Every row comes from one small tree of marks. The marks that hang from a mark follow it in brackets, in the order of their numbers. Every link used is in the known rows. Which tree was each row made from?
Known rows:
z413[z144[z121 z754]]: [ 0.151  2.597  0.304 -0.772 -2.362 -4.225 -0.729 -3.962  1.913  1.350
 -6.075 -2.502 -2.077 -2.840  1.062  3.853  1.812 -1.909  0.479  0.897
  0.488 -3.033  0.112 -3.143 -0.026]
z121[z822]: [-0.800  4.542 -0.125 -2.007 -2.253 -1.838  2.065 -3.903  2.520  1.112
  0.338 -4.816 -1.761 -3.400  0.638  5.854  4.142 -5.459  2.670  0.695
 -1.858 -5.582  1.731 -3.301 -0.094]
z754[z144[z121] z376]: [ 0.769 -1.326 -0.487 -0.187  1.316 -4.127  0.965 -3.589  2.266  1.780
 -4.705 -2.658 -4.798 -1.679  4.424  1.510  3.213 -4.774 -0.551 -3.141
 -2.891 -2.255  1.309 -4.233  0.739]
z754[z144[z121[z822] z413 z874[z705]]]: [-3.248  2.833 -0.299 -0.284 -0.737 -1.892  2.270  0.811 -1.188  0.257
 -5.423 -1.333 -1.364 -2.276  1.483  5.155 -2.581 -1.357 -2.138 -1.754
 -1.142 -2.989 -1.639 -2.114  0.384]
z705[z874[z144]]: [ 0.041  1.886 -0.217 -2.950  0.003 -1.034 -2.991 -5.753  0.173  0.233
 -2.343 -4.262 -3.185 -2.845 -1.174  2.878  4.576 -4.243  0.981  0.984
 -0.592 -3.430  0.978 -4.954  0.622]
z413[z144[z121 z754[z376] z874]]: [-0.126 -0.709  0.665  0.058 -2.060 -6.046 -0.146 -2.685  0.601  2.383
 -6.273 -1.973 -2.153 -1.466  1.648  1.875  0.077 -0.729  0.246  1.229
 -0.069  0.120 -0.786 -3.891 -0.554]
z705[z874[z144[z121 z413 z754[z376]] z197]]: [ 0.069 -1.795  0.087 -0.460  1.418 -3.431  0.587 -1.531 -1.266 -0.656
 -6.137 -1.478 -3.220 -1.010  1.477  1.505 -0.172 -0.774 -5.187  1.458
  0.610  1.983 -0.826 -1.534  0.874]
z413[z144[z121[z822] z754[z376] z874[z197]]]: [ 0.181 -2.356  1.414 -0.007 -2.553 -5.387  1.878 -0.446  0.605  1.304
 -3.812 -2.517 -1.474 -1.377  1.411  4.442 -1.975 -1.201 -3.828  1.223
 -0.224  1.052 -0.495 -1.672 -0.837]
z376[z754[z144[z121[z822] z413]]]: [-1.529  2.946 -0.909 -1.082  0.646 -1.174  2.669 -1.852  1.256  0.289
 -5.480 -1.900 -0.294 -2.988  2.013  4.800  2.316 -2.515 -0.308 -0.430
 -4.184 -2.899 -0.760 -3.165  0.741]
z197[z501 z874[z144[z121 z413]]]: [-1.277  2.102  2.265  1.128 -1.082 -3.425  0.093 -4.805  2.263 -1.071
 -5.698 -2.400 -0.467 -3.840 -2.178  4.773  0.176 -5.113  1.888  0.237
  2.015  0.506 -0.260 -3.285  0.268]
z754[z144[z121 z413] z376]: [-1.259 -0.186 -1.176 -0.230  1.260 -4.090  2.343 -2.498  0.877  1.106
 -6.362 -2.091 -3.390 -1.828  4.334  1.401  2.023 -3.447 -0.173 -3.059
 -2.662 -1.000  0.105 -3.473  0.626]
z197[z501 z874[z144[z121[z822] z413 z754]]]: [-1.833  3.720  3.079  0.779 -2.669 -2.295  3.208 -1.965  2.203 -1.005
 -3.731 -2.209 -0.341 -3.618 -1.667  6.420 -0.496 -4.247  2.639  3.188
  1.574  1.583 -1.025 -1.417  0.222]
z874[z144[z413] z197[z501]]: [ 0.792  1.223  1.006 -0.543 -1.106 -2.143 -0.910 -6.283  1.129 -1.579
 -3.394 -3.850 -1.507 -4.006 -2.994  3.989  0.151 -3.728 -2.620 -1.065
  0.895  0.306  0.368 -1.201  0.905]
z144[z121[z822] z413 z754 z874[z197 z705]]: [-1.970  2.827  0.792  0.912 -1.755 -2.913  3.720  1.696 -1.111 -0.561
 -5.102 -0.974 -0.571 -1.843  0.289  6.139 -5.377  0.427 -5.607  1.468
  1.241 -1.481 -1.894  0.689  0.368]
z197[z501 z874[z144[z413] z705]]: [ 0.594  1.613  2.201  0.618 -0.851 -2.059 -3.010 -6.140  0.985 -0.948
 -3.426 -3.933 -0.104 -4.148 -3.983  5.120 -1.016 -4.902  1.907  0.503
  1.782  2.384 -0.461 -2.388  0.476]
z144[z121[z822] z754[z376] z874[z197[z501]]]: [ 0.473 -1.182  2.707  1.721 -1.683 -4.558  5.156 -1.294  2.154  0.658
 -2.429 -1.855 -2.473 -1.869  1.082  3.936 -1.902 -2.617 -2.824  2.129
 -0.122  0.195 -0.389 -1.108 -0.150]
z413[z144[z754]]: [ 0.467  2.559 -0.032 -2.142 -3.189 -3.238 -1.687 -6.139  1.610  1.637
 -3.725 -4.301 -1.943 -3.278  0.018  3.689  2.417 -2.581  2.525  1.717
 -0.673 -1.339  0.438 -3.369 -0.061]
z822[z121]: [ 1.147  2.374 -0.261 -0.941 -1.210 -2.954 -1.099 -5.711  3.577  1.358
 -5.374 -2.889 -3.184 -3.413  2.442  3.484  3.917 -5.183 -0.347 -0.995
 -0.829 -4.191  2.296 -3.924  0.091]
z754[z144[z121[z822] z413 z874] z376]: [-3.577  0.244 -0.506 -0.513 -0.608 -3.546  4.632  0.384 -0.262  1.253
 -4.686 -1.707 -2.187 -1.596  3.476  3.137 -0.027 -2.548  0.022 -1.494
 -2.895 -0.970 -0.978 -3.168 -0.011]
z413[z144[z121 z754[z376] z874[z197 z705]]]: [ 2.544 -3.692  1.321  1.266 -0.686 -5.996 -2.178 -1.760 -0.441  1.268
 -6.535 -1.822 -2.038 -1.015  0.522  2.909 -4.309  0.117 -6.434  0.088
  1.319  1.893 -1.018 -1.512 -0.190]
z501[z197]: [ 0.431  1.542  0.562 -0.669 -0.126 -3.453  1.240 -7.612  2.700  0.706
 -1.640 -4.600 -1.989 -2.971  2.930  4.314  2.925 -4.625  1.354  0.043
 -0.629 -5.105  1.679 -2.865  0.597]
z144[z121[z822] z413 z754[z376] z874[z705]]: [-2.039  2.512  0.485  0.939 -0.946 -4.019  3.793  2.169 -0.960  1.324
 -4.316 -1.120 -0.937 -1.173  2.153  4.193 -2.783 -0.191 -1.505  2.127
  0.409 -0.956 -2.056 -0.920 -0.154]
z144[z121[z822] z754 z874]: [-2.701  4.739  0.908 -0.278 -2.769 -2.975  4.471 -0.093  1.420  1.253
 -3.080 -1.626 -2.082 -2.148  1.252  5.153  0.334 -1.937  0.650  2.755
 -0.104 -4.459 -0.480 -2.511  0.137]

Write each row's tree:
[ 0.687 -0.376  0.446 -0.979  1.302 -3.235 -0.905 -2.327  0.195  1.022
 -4.519 -2.044 -4.329 -1.079  1.856  1.101  3.299 -2.483 -1.120  2.270
  0.069 -0.661  0.028 -3.726  0.697]
z705[z874[z144[z121 z754[z376]]]]
[ 0.650 -0.674  0.477 -1.131  0.990 -2.371 -2.055 -3.591  0.300 -1.063
 -4.769 -2.482 -3.547 -2.061 -0.504  3.465  1.515 -3.180 -5.629 -0.550
  0.992 -3.238  0.974 -3.364  0.869]
z705[z874[z144[z121] z197]]
[-2.837 -0.698 -0.896  0.022  0.332 -4.385  2.613 -1.805 -0.390  1.327
 -7.084 -1.209 -3.000 -1.395  3.401  0.931 -0.131 -2.067 -0.386 -2.612
 -2.233 -0.079 -1.034 -3.976  0.463]
z754[z144[z121 z413 z874] z376]
[-3.281  4.903  0.120  0.205 -1.680 -2.929  2.509  0.934 -0.788  0.204
 -4.707 -1.608  0.175 -2.472  0.243  5.923 -2.255 -1.234 -1.547  0.203
  1.036 -4.682 -1.379 -1.994 -0.216]
z144[z121[z822] z413 z874[z705]]
[ 1.474 -4.736  1.189  0.280 -0.176 -3.423  1.196 -6.613  1.493  0.844
 -2.732 -3.507 -4.131 -2.378  0.525  1.211 -0.608 -4.257 -1.884 -2.220
 -3.101  2.769  0.512 -3.366  0.623]
z754[z144[z874[z197[z501]]] z376]
[ 1.197  0.173  0.291 -0.075 -0.846 -2.947 -1.385 -4.347 -0.008  0.316
 -2.877 -3.368 -2.157 -2.414 -1.225  4.357 -2.451 -2.161 -4.279 -1.082
  0.306 -2.181  0.462 -2.154  0.549]
z144[z874[z197 z705]]
[ 1.123 -2.057  1.145 -1.031  0.749 -2.735  1.201 -0.159  0.197 -0.165
 -2.161 -2.610 -3.590 -1.018  1.536  3.651  1.324 -2.785 -4.955  2.493
 -0.396 -0.171  0.404 -1.499  0.481]
z705[z874[z144[z121[z822] z754[z376]] z197]]
[ 1.244  0.828 -0.640 -0.456  1.738 -2.049 -0.685 -4.993  2.583  1.077
 -6.354 -1.924 -2.520 -2.710  2.035  2.935  3.544 -3.063 -0.871 -1.388
 -3.982 -3.692  0.492 -4.761  1.325]
z376[z754[z144[z121]]]
[ 2.752  0.145  1.711 -0.525 -0.897 -2.135 -2.268 -7.033  2.532 -0.922
 -1.925 -4.439 -2.853 -3.804 -2.941  4.111  1.448 -5.036 -2.941 -1.245
  0.586 -0.952  1.560 -1.962  0.992]
z874[z144 z197[z501]]
[-1.671 -3.303 -0.538  0.560  0.653 -4.549  3.031 -1.888 -0.471  0.371
 -7.003 -1.340 -3.110 -1.187  3.107  1.442 -2.427 -1.687 -4.942 -3.546
 -1.959  1.565 -0.677 -2.472  0.644]
z754[z144[z121 z413 z874[z197]] z376]
[-2.700  1.916 -0.131  0.824 -0.858 -5.204  4.134 -0.977 -0.056  1.668
 -6.639 -0.747 -2.122 -1.274  2.534  1.504 -0.683 -0.456  0.495  1.432
  0.104 -0.183 -1.590 -2.638  0.185]
z144[z121 z413 z754[z376] z874]
[ 0.545 -1.760  0.895  1.211 -0.403 -5.452  2.969 -1.867  1.164  1.222
 -4.926 -1.378 -3.583 -0.874  2.371  2.057 -1.623 -1.500 -4.218  0.583
  0.084  0.103 -0.076 -2.011  0.512]
z144[z121 z754[z376] z874[z197]]
[ 3.489 -1.289  1.646  0.884  0.527 -3.001 -1.823 -4.022  0.000 -0.727
 -3.514 -3.304 -2.206 -2.476 -1.555  2.501 -2.607 -1.934 -4.660  0.657
  1.220  4.690 -0.794  0.719  1.059]
z874[z144[z413 z754[z376]] z197[z501] z705]
[-0.088  1.214  0.613  0.117 -1.816 -4.755 -3.615 -2.858 -0.049  1.174
 -6.851 -2.238 -0.711 -2.590 -0.936  4.337 -1.588 -0.988 -2.457 -1.201
  1.621 -3.701 -0.632 -3.892 -0.537]
z413[z144[z121 z874[z705]]]
[ 0.841 -0.788  2.385 -0.331 -0.181 -3.173 -1.235 -7.868  2.830 -0.194
 -0.964 -5.048 -1.364 -3.062  0.459  5.584  1.839 -6.237  1.840  0.529
  0.499 -0.540  1.553 -3.194  0.786]
z501[z197[z874[z144]]]
[-1.265 -0.725 -0.345  0.711  0.482 -2.890  0.560 -1.347 -1.374 -0.628
 -7.908 -0.933 -2.353 -1.909  1.007  3.540 -4.838 -0.492 -6.859 -3.577
 -0.271 -0.520 -1.343 -1.430  1.157]
z754[z144[z121 z413 z874[z197 z705]]]
[-1.908  3.793  0.488  0.355 -1.852 -3.798  2.547 -2.406  1.368  1.439
 -5.653 -1.015 -2.913 -2.043  1.210  2.988  0.240 -1.273  0.190  1.723
  0.662 -3.417 -0.559 -3.319  0.639]
z144[z121 z754 z874]
[-1.221 -0.023  1.007 -0.691 -3.380 -4.257  0.715 -1.737  0.818  0.283
 -4.076 -2.879 -0.413 -2.595 -0.679  6.447 -1.480 -2.204 -4.190 -0.827
  0.280 -3.134  0.188 -2.615 -0.864]
z413[z144[z121[z822] z874[z197]]]
[ 3.362  0.211  1.468  0.819 -0.390 -2.624 -1.494 -6.806  2.034 -0.406
 -2.345 -4.089 -2.173 -3.568 -1.787  4.525 -0.874 -4.383 -3.350 -0.811
  0.455 -2.134  1.208 -1.587  0.548]
z874[z197[z501] z705]
[-1.617  1.144  0.889  0.341 -2.403 -3.063  2.388 -6.099  0.458 -0.597
 -4.459 -2.844 -0.783 -3.560 -2.234  3.573 -2.131 -2.389 -1.059 -0.028
  0.164 -0.043 -0.621 -2.177  0.234]
z144[z413 z874[z197[z501]]]
[-0.347  0.542  1.543  0.093 -0.174 -2.068  0.899 -3.563 -0.407 -1.966
 -6.857 -1.200 -2.499 -2.742 -1.619  2.714 -1.095 -1.002 -3.998  2.364
  1.943  0.836 -1.307 -1.167  1.023]
z705[z874[z144[z121 z413 z754] z197[z501]]]
[-0.662 -0.103  1.195 -0.117  0.377 -2.292 -0.193 -4.365 -0.320 -2.187
 -6.522 -1.860 -1.780 -3.048 -1.929  3.050 -0.128 -2.497 -4.446  0.087
  1.686 -1.189 -0.525 -2.393  0.625]
z705[z874[z144[z121 z413] z197[z501]]]
[-0.723  2.703  2.304  0.067 -2.341 -2.011  0.479 -6.439  1.846 -0.531
 -3.612 -3.423 -0.968 -4.037 -2.900  4.206  0.237 -4.282  4.384  3.203
  0.935  3.978 -0.717 -2.215  0.675]
z197[z501 z874[z144[z413 z754]]]
[-2.411 -0.622 -1.214 -1.209 -0.386 -3.251  1.982 -4.080 -0.622  1.672
 -4.507 -2.951 -2.949 -1.970  2.389  0.848  0.650 -2.600  1.932 -1.848
 -3.519  1.636 -0.632 -4.101  0.431]
z754[z144[z413 z874] z376]
[ 0.457  0.178  1.585  0.364 -2.185 -3.081  1.360 -7.042  1.916  0.006
 -2.786 -3.423 -2.211 -3.487 -2.140  3.704 -0.699 -3.600 -1.283 -0.184
 -0.152 -1.470  0.606 -3.075  0.291]
z144[z874[z197[z501]]]
[ 0.138  0.420 -0.699 -1.494  0.237 -1.311 -0.868 -6.533  1.060  1.647
 -4.591 -2.825 -2.040 -2.800 -0.081  2.294  2.302 -2.179  1.252 -0.113
 -4.877 -0.821 -0.311 -5.371  1.168]
z376[z754[z144[z874]]]
[ 0.304 -0.716  0.365 -1.207 -2.810 -5.005 -1.015 -5.033  0.418  2.715
 -4.008 -3.638 -1.932 -2.029  0.521  1.734  0.959 -1.592  2.481  1.870
 -1.342  1.979 -0.479 -4.010 -0.607]
z413[z144[z754[z376] z874]]
[ 2.041  1.675  1.987  1.764  0.035 -2.702 -1.183 -2.305  0.296 -1.810
 -6.548 -1.287 -1.816 -2.870 -2.019  4.196 -3.682 -0.868 -6.726  0.065
  3.332  0.781 -1.312  1.045  1.335]
z874[z144[z121 z413 z754] z197[z501] z705]
[ 4.105 -0.021  1.956  0.227 -0.030 -1.896 -4.360 -6.173  1.475 -1.059
 -2.152 -4.279 -2.478 -3.635 -3.499  4.549 -0.698 -4.120 -5.094 -1.492
  1.414 -0.884  1.053 -1.029  1.046]
z874[z144 z197[z501] z705]
[-0.661  2.373 -0.893 -0.717 -0.783 -3.778  2.657 -3.903  0.904  1.649
 -3.593 -3.288 -2.231 -2.119  2.475  1.795  2.184 -2.457  2.706  1.840
 -1.475  0.467 -0.120 -2.250  0.314]
z144[z413 z754[z376]]
